(in the rows, 128 means zero)
Known rows, with every way that one mark hangs from another
{dudit {fosunu {kolal nanik}} gomiro}: [131 116 152 125  83 118 111 109 120 150 134 120 142  78  75  50 112 107
 152  94 157  85  92 184 180 124  93 128 135 171  92 119 118 128 121 102
  84  88 142 144 147 128 138 144 113 107  57 197 154  98 103 101  80 151
 129 132  99 120  82 126 126 140 141  77 120 108 170 138  88 134 118]
{gomiro {dudit {fosunu zete}} {fabub gaka}}: [167 126 154 116  72 105  93  54 127 160 143  96 147 132  78 118 172 128
 111 119 143  72  74 194 178 133 126 118 142 132 111 124 115 143 112 121
  98 124 150 157  86 130 208 133 147  91 103 176 118 105  96 132  86 184
 148 131 104  64 128 147 171 142 174  57 142 107 171 140 117 134 134]
{dudit {fosunu kolal}}: [142 106 143 128  60 125  96  93 138 128 111 117 134  88  87  47 123  87
 141  98 135  82 111 169 157 119 113 151 128 167 113  99 127 126 103 112
 136 121 141 110 135 132 135 143 145  99  84 178 149  94 117 117  95 161
 140 133 124 112  87 131 145 159 153  94 136  88 170 120  91 127  98]
{gomiro {dudit {fosunu kolal}}}: [163 106 133 131  66 127  93  76 133 153 145  96 142 135  60  96 130 101
 137 111 141  68 100 173 179 122 125 132 142 151 100 120 121 122 125 108
 120 128 142 127 112 156 141 143 159  87 104 158 121  74 107 108 107 154
 142 142 121 106 118 116 121 139 161  87 155  95 166 118 104 140 104]
{fosunu dudit}: [139 129 123 141  68 110 133 100 150 114 129 110 161  97 131  82 136 113
 126 123  98  73 128 166 129 141 131 138 123 156  74 132 150  92 126 102
 104 112 181 141 128 158 154 105 169 107 107 148 128  83 108 127 118 158
 116 119 103 101  82  97 130 125 158 103 139 167 159 129  96 144 128]
{gomiro {fabub gaka}}: [136 135 161 118  82 126 132  74 164 121 141 119 133 107 110 110 181 117
  91 112 115  93 102 183 152 144 147 136 124 157 116 106 143 116  84 142
  96 105 174 174 122 133 188 126 143 128  90 170 137 130  82 139  86 198
 129 116 139  94  90 138 194 123 157  97 117 148 178 135 109 125 126]
{dudit gomiro}: [137 122 156 137 113 130 139  98 124 141 161 118 134 105 110  92 142 111
 125 116 126  87 105 174 155 130 137 141 113 186  84 131 140 106 110 114
  51  64 174 180 159 133 141 134 124 116  75 165 139  94  74 109  94 154
  90 136 112 118  84 114 137 108 147  90 112 140 167 124 110 134 125]
{fosunu dudit {kolal {kapi lemin}} zete}: [167 157 131 128  65 145 104 119 120 114 119 122 185  68 134  65 103  94
 136  59 135  85  57 134 129 119 121 159 126 154  65 131 129 121 118  66
 158 101 157 118 131 131 167 136 168  95 115 158 130  99 116 150 117 199
 163  77 129  77  92  60 110 106 132  78 161 134 168 132  79 157 121]
{nanik {kolal kapi}}: [123 117 152 117  80 147 153 112 156 109 128 122 114 102  93 127 132  91
 103 120  90 125 103 157 143 131 138 152 138 170 101  93 170 110 134 119
  95  71 137 149 177 147 147 140 143 115  89 202  95  92  77 128 121 175
 116 108 145 150  89 118 143 105 146 113 165 154 185 110  87 133  82]
{lemin {kapi {kolal nanik}}}: [119 116 179 109  62 163 135  88 134 136 153 108 119 143 108 122 128 119
 117  84 126 114  79 166 152 133 147 135 135 159  98 119 118 103 133 152
 116 136 166 147 149 165 150 158 156 124  95 190 120 105  91 131  88 150
 104 147 131 126  82 131 147 108 153 114 154 131 191 129 106 139  87]
{dudit {fosunu zete} {gomiro fabub}}: [136 124 172 137 106 107  98  89 101 149 122 124 145  89 109  60 128 124
 133 106 158  92  72 180 165 115 100 137 118 167  87 127 117 144 116 104
  58  60 154 167 131 102 195 140 102  84  67 206 160 113  87 126  81 156
 131 141  94  80 101 146 156 149 158  62 107 114 153 138 108 119 133]
{fosunu dudit zete}: [162 132 135 138  85 118 117  92 110 116 124 112 169  88 157  71 132 125
 128 110 114  77  91 158 122 128 136 149 116 154  75 156 135 105 121  83
 100 106 184 144 121 121 171 119 166  84 119 147 124  80 115 148 124 162
 130 113 101  74  97  97 122 127 158  75 132 145 142 128  96 150 137]
{fosunu dudit {kolal nanik}}: [132 141 111 121  43 134 133 125 151 111 142 123 169  84 103  68 112 105
 146  75 110  76 115 173 153 137 117 128 134 153  71 141 126  86 126  90
 143 125 171 129 134 166 136 121 181 123  93 149 138  91 139 129 104 166
 157  89 123 121  75  87 120 115 129  90 139 157 171 148  60 154 120]
{fabub gaka gomiro}: [178 114 170  93 115  94 110  68 128 133 157  95 130  97  65  81 190 117
 103 124 102  45  87 165 142 163 149 164 111 171 141 110 133 102  85 137
 103 115 167 123 116 113 164 125 172 128 119 156 135  95 118 112  90 196
  70 158 134  83  76 122 160 124 159  90 115 137 190 125 107 139 124]
{kapi kolal lemin}: [150 127 138 125  82 175  92 103 139 153 126 107 110  78 116 111 135  79
  91  82 111 106  87 148 109 118 161 179 152 173  77 117 168  71  70 127
 130 112 140 145 151 164 151 113 163  83 111 162 120  92  97 119  91 187
 142 135 157 142 113 102 158  92 158 107 173 123 198 123 107 151  89]
{legar {fabub gaka}}: [134 129 141 153 100 105 121  87 160 118 130 113 138  93  89  90 175 132
 114 139 129  31 111 177 124 141 152 141 114 166 139 134 155 103  77 123
  86 107 184 128 129 131 177 149 105 122  95 152 105 105 130 135  75 183
 119 127 120 133  85 107 141 130 163  68 144 128 183 100 118 145 132]
{lemin kapi}: [137 117 165 129  74 137 138  85 140 126 146 110 126 149 115 112 137 119
 114 102 132 101  87 161 144 143 146 142 108 160  98 107 115 119 121 150
 103 120 178 150 139 150 146 153 139 117  95 166 130 113  84 127  98 154
  89 156 129 114  79 132 147 129 164 112 151 139 172 115 121 125 110]
{zete {fosunu {dudit gomiro} kolal}}: [135 137 128 147  70 143 134 141 134 147 134 114 178  64 122  55 108  98
 152  86 132 104 128 166 140 138 140 129 136 175  71 105 134 132 102 106
 107  90 156 125 153 155 141 124 153 109 109 147 136 110 124 149 105 195
 137 108 110 114  90 105 114 127 153  90 124 143 148 147  91 147 127]
{gomiro fabub}: [123 141 159 121  76 142 126  75 161 108 131 133 134 124 114  92 154 110
  93 102 116 108 113 169 162 131 150 134 121 150 102 107 152 104  99 132
 100  93 173 169 141 143 175 128 144 114  85 161 155 125  81 139  86 178
 145 122 151 100 108 142 191 118 142 100 126 156 174 128 109 111 126]
{gomiro {dudit {fosunu {kolal kapi nanik}}}}: [145 115 140 115  52 134  93  81 134 149 142 101 150 139  51  96 126 102
 138  99 137  70  97 173 199 121 117 120 151 134 101 113 127 128 143 108
 120 123 146 125 128 155 145 151 158  96  92 169 109  89 100 105  95 152
 146 124 113 105 121 109 120 132 159  88 181 107 184 118  93 133 106]
{pilif {zete {fosunu {dudit gomiro} kolal}}}: [139 139 137 170  52 124 143 112 139 132 147 122 148  69 107  76 130 109
 127  99 121  72 125 153 153 132 159 137 127 191  71 105 159 106  83 101
  99  84 158 135 168 146 142 141 148 116 118 165 154  89 108 162 128 190
 110  87 110 115  94  81 116 116 159  91 130 130 188 121 114 124 113]
{zete fosunu}: [133 130 150 131  81 149 134 102 137 134 125 108 147  93 112  64 134  98
 125 105 116 110 131 174 155 136 169 132 137 176 109  90 159 136  86 141
 100  98 171 129 167 138 147 143 146 102 119 145 125 127 105 143  95 187
 130 135 118 120 103 122 140 138 169 100 152 139 168 123 103 120 117]
{kapi kolal}: [132  98 168 123  71 173 103  88 135 139 147 105 115  99 117 106 144 103
 102  95 114 107 122 150 139 111 157 163 157 184 108 116 153  91 103 122
 112 110 150 143 161 161 146 129 181 105 103 177 127  74  91 125 103 152
 121 130 139 133  98 109 160  91 163 118 132 116 189 123  99 156  84]
{zete {fosunu {dudit gomiro}}}: [125 132 125 148  79 128 145 122 134 148 127 105 167  78 127  66 125 110
 139 112 117 101 131 180 136 135 151 126 134 165  71 110 150 128 110 121
  80  84 170 130 153 147 159 117 144 109 110 147 127 117 112 142 107 186
 114 121  91 108  91 108 115 131 167  90 135 162 151 136  99 137 136]
{kolal kapi}: [116 128 172 107  68 149 129  85 165  96 131 118 145 134  96  86 147 100
 107 100 114 102  96 152 169 121 137 136 128 157 117  82 166 117 129 125
 105  89 179 139 173 140 149 151 146 124  76 183 118 121  63 126  94 168
 118 104 123  93  86  94 139 109 145 117 178 153 192  97  90 121 103]
{gomiro dudit fabub}: [142 135 148 121  67 135 114  68 150 142 156 114 144 155  88 125 152 117
 102 107 128  89 102 172 185 130 150 111 146 134  83 125 136 108 121 122
  97 105 161 173 123 161 179 129 165 102  98 148 129 103  80 133  91 178
 149 127 140  93 141 132 166 111 150  85 142 144 173 130 115 133 116]
{zete {fosunu {kolal nanik}}}: [128 137 148 115  62 164 133 116 136 131 134 120 155  83  92  54 122  97
 133  76 132 115 122 176 171 138 152 128 147 169 104  99 140 131  97 132
 131 106 160 122 169 141 133 149 152 113 110 147 129 134 122 147  84 195
 156 113 133 132  98 118 126 126 149  91 150 132 175 132  83 125 112]
{fabub gaka {gomiro {dudit {fosunu kolal}}}}: [198 106 157  93 100  86  84  69 119 159 160  79 135 111  35  87 172 114
 118 123 125  37  80 167 164 158 133 152 123 163 134 109 110 116 102 128
 114 129 144 109  96 120 166 132 175 117 123 156 132  77 133 103  88 193
  89 158 128  74 102 124 141 139 165  78 138 105 196 129 111 148 109]
{gomiro dudit {fabub gaka}}: [151 136 153 114  76 117 115  62 156 155 165 106 143 148  76 141 184 125
 100 124 125  80  96 190 178 147 149 119 141 141 104 123 128 118 110 129
  88 116 164 175 101 152 192 127 159 107 107 155 114 105  81 128  90 186
 135 128 120  86 120 129 172 112 164  82 137 132 177 139 115 144 127]

Rows
[129 144 135 143  85 118 143 119 142 148 132 108 168  75 124  70 137 118
 138 112 114 103 121 187 142 147 145 118 136 164  79 105 140 134  96 125
  81  85 175 145 144 140 174 119 147 119 110 157 131 124 112 147  96 194
 116 114  92 101  89 115 135 133 167  88 130 163 153 149  99 145 141] : {zete {fosunu {dudit {gomiro {fabub gaka}}}}}
[160 142 155 103  75 164 107  92  95 117 157 124 161  94 103  61 123 111
 129  55 142  87  77 159 178 126 142 146 127 174 104 148 118 107 107  95
 135 116 168 142 145 106 144 163 157  98 107 154 130 104 120 147  92 181
 168 106 142 111 108  99 126 106 128  64 132 103 175 129  70 139 105] : {fosunu {kolal nanik} zete}
[154 139 176 113  76 166  96  99 111 112 138 124 165  97 113  64 128  99
 123  52 144  98  60 135 167 111 135 161 123 180 115 116 132 128 112  95
 143  94 159 132 155 113 152 172 150  99 101 173 133 108  94 147 100 191
 157  96 143  86  94  83 129 103 137  82 143  97 180 110  80 142  96] : {fosunu {kolal kapi} zete}
[170 136 126 137  66 137 107 114 107 124 134 121 181  71 143  58 114 109
 147  74 132  81  88 147 128 122 128 156 115 171  73 151 112 115 117  68
 142 118 166 125 116 126 156 131 178  97 124 149 139  75 131 154 125 183
 155  95 129  79  91  78 112 117 140  75 116 119 150 139  80 161 122] : {fosunu dudit kolal zete}
[114 146 134 116  44 152 140 134 153 121 125 120 177  77 106  51 106 104
 152  68 114 106 116 166 163 138 134 113 151 153  88  93 144 132 110 112
 133 105 170 107 162 156 151 144 166 118 106 160 126 132 127 149  96 202
 159  93 109 113  88  95 113 122 143  96 169 165 180 137  70 136 120] : {zete {fosunu dudit {kolal kapi nanik}}}
[144 122 163 122  95 119  98 107  84 154 137 118 147  71  87  48 111 110
 152  87 169  76  67 182 176 117  92 139 127 172  90 136 109 132 120  85
  83  85 149 151 140 102 155 151 114  92  72 201 156 108 111 117  82 155
 138 130  97  98  93 120 117 138 141  57 114  91 165 137  89 134 121] : {dudit {fosunu {kolal nanik} zete} gomiro}
[148 129 149 132 111  95 109  88 145 112 135 113 139  89  68  74 181 134
 107 135 129  18  93 160 128 148 152 153 112 166 143 134 152  92  78 132
  90 101 180 113 127 130 182 145 122 125 103 149 125 100 147 125  70 200
 102 148 137 113  89 116 150 131 153  59 136 139 197 103 120 142 132] : {legar {fabub gaka gomiro}}
[142 138 132 167  43 124 141 110 151 124 138 123 143  76 111  73 133 103
 123  99 121  74 130 151 152 135 164 146 133 181  80 100 158 103  80 107
 113  99 158 126 163 147 146 138 158 107 126 162 152  92 115 171 126 197
 115  88 117 120  91  87 119 115 160  91 143 128 186 119 114 121 105] : {pilif {zete {fosunu dudit kolal}}}
[139 137 153 155  55 137 137  94 144 127 144 119 136  80  98  72 141 102
 112  88 125  78 122 147 164 130 170 148 132 192  95  94 162 108  70 119
 110  97 158 133 181 137 141 157 149 110 124 162 150 101 104 164 118 198
 115  94 125 128  98  94 132 119 164  94 135 120 194 107 117 112  94] : {pilif {zete {fosunu kolal}}}
[159 121 142 137 106  88  93  81 139 135 137 102 140 104  46  80 174 139
 114 142 142   4  94 168 136 145 142 144 122 158 141 135 139 100  94 123
  97 115 169 106 108 132 187 147 124 110 104 150 116  88 149 114  72 194
 115 156 122 107 108 119 137 143 165  50 151 123 193 100 132 141 127] : {legar {fabub gaka {gomiro {dudit fosunu}}}}
[157 121 149 115  55 113  96  77 151 165 151 103 142 128  61 114 164 116
 122 111 146  77  91 188 184 140 126 122 153 135 112 113 109 142 105 118
 119 122 136 150  90 150 191 132 151 107  97 173 122 103  96 120  90 189
 155 128 119  84 116 137 165 143 161  73 140 105 180 145 106 139 130] : {gomiro {dudit {fosunu kolal}} {fabub gaka}}
[151 124 145 119  53 123  86  82 149 144 138 111 147 138  66  98 136 109
 124 104 146  85  97 176 192 122 124 113 151 135  88 117 120 131 121 117
 126 113 139 146 104 157 176 142 160  96  89 172 142  98  95 125  92 174
 170 127 133  91 136 139 166 137 151  79 142 112 174 135 115 126 114] : {gomiro {dudit {fosunu kolal}} fabub}
[135 144 133 138  64 137 141 139 138 143 134 117 179  65 120  55 110 104
 144  83 132 110 122 172 141 140 141 119 137 171  66 104 134 136  98 109
 111  86 159 128 148 152 154 131 156 120 108 152 147 117 118 156 100 199
 147 107 115 108  95 108 127 128 152  93 121 148 159 160  95 147 126] : {zete {fosunu {dudit {gomiro fabub}} kolal}}
[141 139 125 140  59 145 131 133 141 134 122 113 175  70 124  52 111  97
 147  88 121 102 130 170 136 139 149 130 139 168  80 106 135 135  94 117
 133 103 160 110 144 156 142 130 170 114 122 141 136 108 130 147 106 198
 148 106 114 112  92 103 120 131 156  98 135 141 159 146  90 141 123] : {zete {fosunu dudit kolal}}
[134 136 151 152  45 141 139  96 144 120 149 119 129  81  89  72 136 105
 118  85 124  76 127 158 175 137 170 141 139 184  94 100 167 100  78 117
 112 105 161 136 183 138 142 157 144 116 123 165 148 111 105 161 110 192
 122  92 124 135 104  95 126 116 155  89 149 121 198 110 105 105  98] : {pilif {zete {fosunu {kolal nanik}}}}
[128 136 167 128 112 117 140  94 136 145 162 119 134  99 106 106 165 125
 110 119 130  93  89 184 160 138 134 131 119 173  88 122 137 114  97 123
  52  66 173 198 140 127 182 126 118 127  71 181 146 108  68 121  80 177
 102 131 113 102  89 126 166 103 154  86 101 149 165 136 110 141 141] : {dudit {gomiro {fabub gaka}}}
[104 162 145  90  69 155 132  90 161  97 125 128 142 116  68  92 128  92
 102  69 104  97  59 170 182 126 129 125 139 128  99  94 182  85 119 135
 114  99 181 146 176 144 158 147 137 120  70 176 103 160  81 113  71 181
 151 100 122 130  98 100 133  98 123  99 225 189 217 107  69 109 109] : {kolal {kapi lemin} nanik}
[128 143 126 132  71 143 142 140 138 144 134 117 178  65 110  52 107 107
 160  79 126  98 119 183 156 140 136 117 144 169  72 113 133 127 109 110
 106  90 165 126 156 147 141 133 156 119 108 147 137 120 126 143  97 195
 144 101 100 121  87 103 106 122 151  89 140 155 164 150  78 140 130] : {zete {fosunu {dudit gomiro} {kolal nanik}}}
[159 133 138 146 104 116 125 103  92 133 140 113 174  82 154  81 130 133
 138 112 123  75  84 157 132 126 128 142 108 172  60 166 130 107 128  74
  70  78 182 165 128 111 173 115 149  87 103 159 132  80 106 141 117 161
 114 114  89  77  90  92 115 113 155  68 112 140 136 139 101 155 140] : {fosunu {dudit gomiro} zete}
[155 120 149 117  70 103  99  65 155 158 147 101 142 141  65 123 170 121
 111 128 134  69  89 199 180 141 123 118 153 129 112 111 123 135 109 134
  98 123 149 156  83 143 198 126 147  99 101 178 117 111  93 121  87 178
 139 137 106  76 122 142 173 146 171  75 145 117 178 138 112 131 131] : {gomiro {dudit fosunu} {fabub gaka}}
[201 105 167  92 109  86  84  59 108 158 159  74 139 114  45  91 178 126
 113 133 123  32  68 170 164 152 137 156 121 159 140 121 113 118 103 124
 106 129 146 117  91 107 178 131 174 100 132 156 125  78 130 102  89 193
  83 166 112  59 107 125 145 141 170  64 133 109 186 126 113 144 117] : {fabub gaka {gomiro {dudit {fosunu zete}}}}
[191 113 160  93 112  89  97  63 122 151 175  78 135 122  47 108 190 129
 106 133 108  35  89 168 157 167 153 151 124 165 135 121 119 105 104 134
 100 121 159 131 105 124 166 124 180 120 133 145 119  76 119 103  91 189
  76 161 126  76 102 114 152 120 161  84 132 128 195 126 113 147 119] : {fabub gaka {gomiro dudit}}
[141 147 173  90  67 170 111  94 107 104 144 131 169 100  93  59 126 107
 129  41 145  98  56 148 186 114 132 141 136 161 110 124 127 114 125  97
 140 103 166 130 166 107 154 180 154 110  93 172 129 123  96 144  85 185
 167  84 132  96  99  87 123  91 122  76 154 117 190 112  62 129 103] : {fosunu {kolal kapi nanik} zete}
[140 122 143 125  59 121  94  66 149 143 135 110 142 144  77 109 143 118
 118 120 138  86  97 183 185 125 128 115 150 129  95 118 125 129 122 129
 104 112 152 150 106 158 184 139 149  91  89 168 134 103  87 122  87 169
 157 138 123  81 142 150 167 142 160  80 150 123 169 134 121 118 114] : {gomiro {dudit fosunu} fabub}
[129 135 132 111  71 182 105  91 135 148 130 113 112  77  92 109 129  87
  98  68 107  99  78 164 135 120 158 161 162 153  78 130 168  50  85 131
 130 116 145 146 159 166 153 115 162  95 106 164 115 112 108 116  75 179
 154 128 148 148 119 106 156  84 142  95 188 139 210 135  93 143  97] : {kapi {kolal nanik} lemin}
[159 117 162 135 101 115  90 105  85 153 133 114 150  69  99  44 111 107
 156  90 168  82  73 171 157 110  97 150 123 185  90 134 109 145 113  88
  87  76 136 143 138 101 156 152 114  90  77 199 158  90 102 117  89 155
 129 135 102  95  97 121 124 143 155  60 105  79 149 134 101 141 115] : {dudit {fosunu kolal zete} gomiro}
[178 112 157 101 100 112  78  64 103 135 147  91 138 128  63  70 140 118
 119 112 125  49  81 154 168 134 143 149 125 157 110 127 120 106 121 118
 113 108 154 109 118 122 160 142 177  85 120 148 145  75 124 107  92 172
 111 172 131  79 129 136 142 142 149  75 143 120 178 111 119 128 102] : {fabub {gomiro {dudit {fosunu zete}}}}
[128 116 160 131  83 121 103 114 121 136 129 116 149  83  81  54 112  97
 152  91 157  87  86 171 172 110  91 139 131 176  95  97 123 144 126 103
  91  75 141 136 153 126 148 150 112 114  50 211 155 104  90 103  84 154
 125 124 104 104  80 110 126 140 139  93 127 102 178 129  94 134 109] : {dudit {fosunu {kolal kapi}} gomiro}
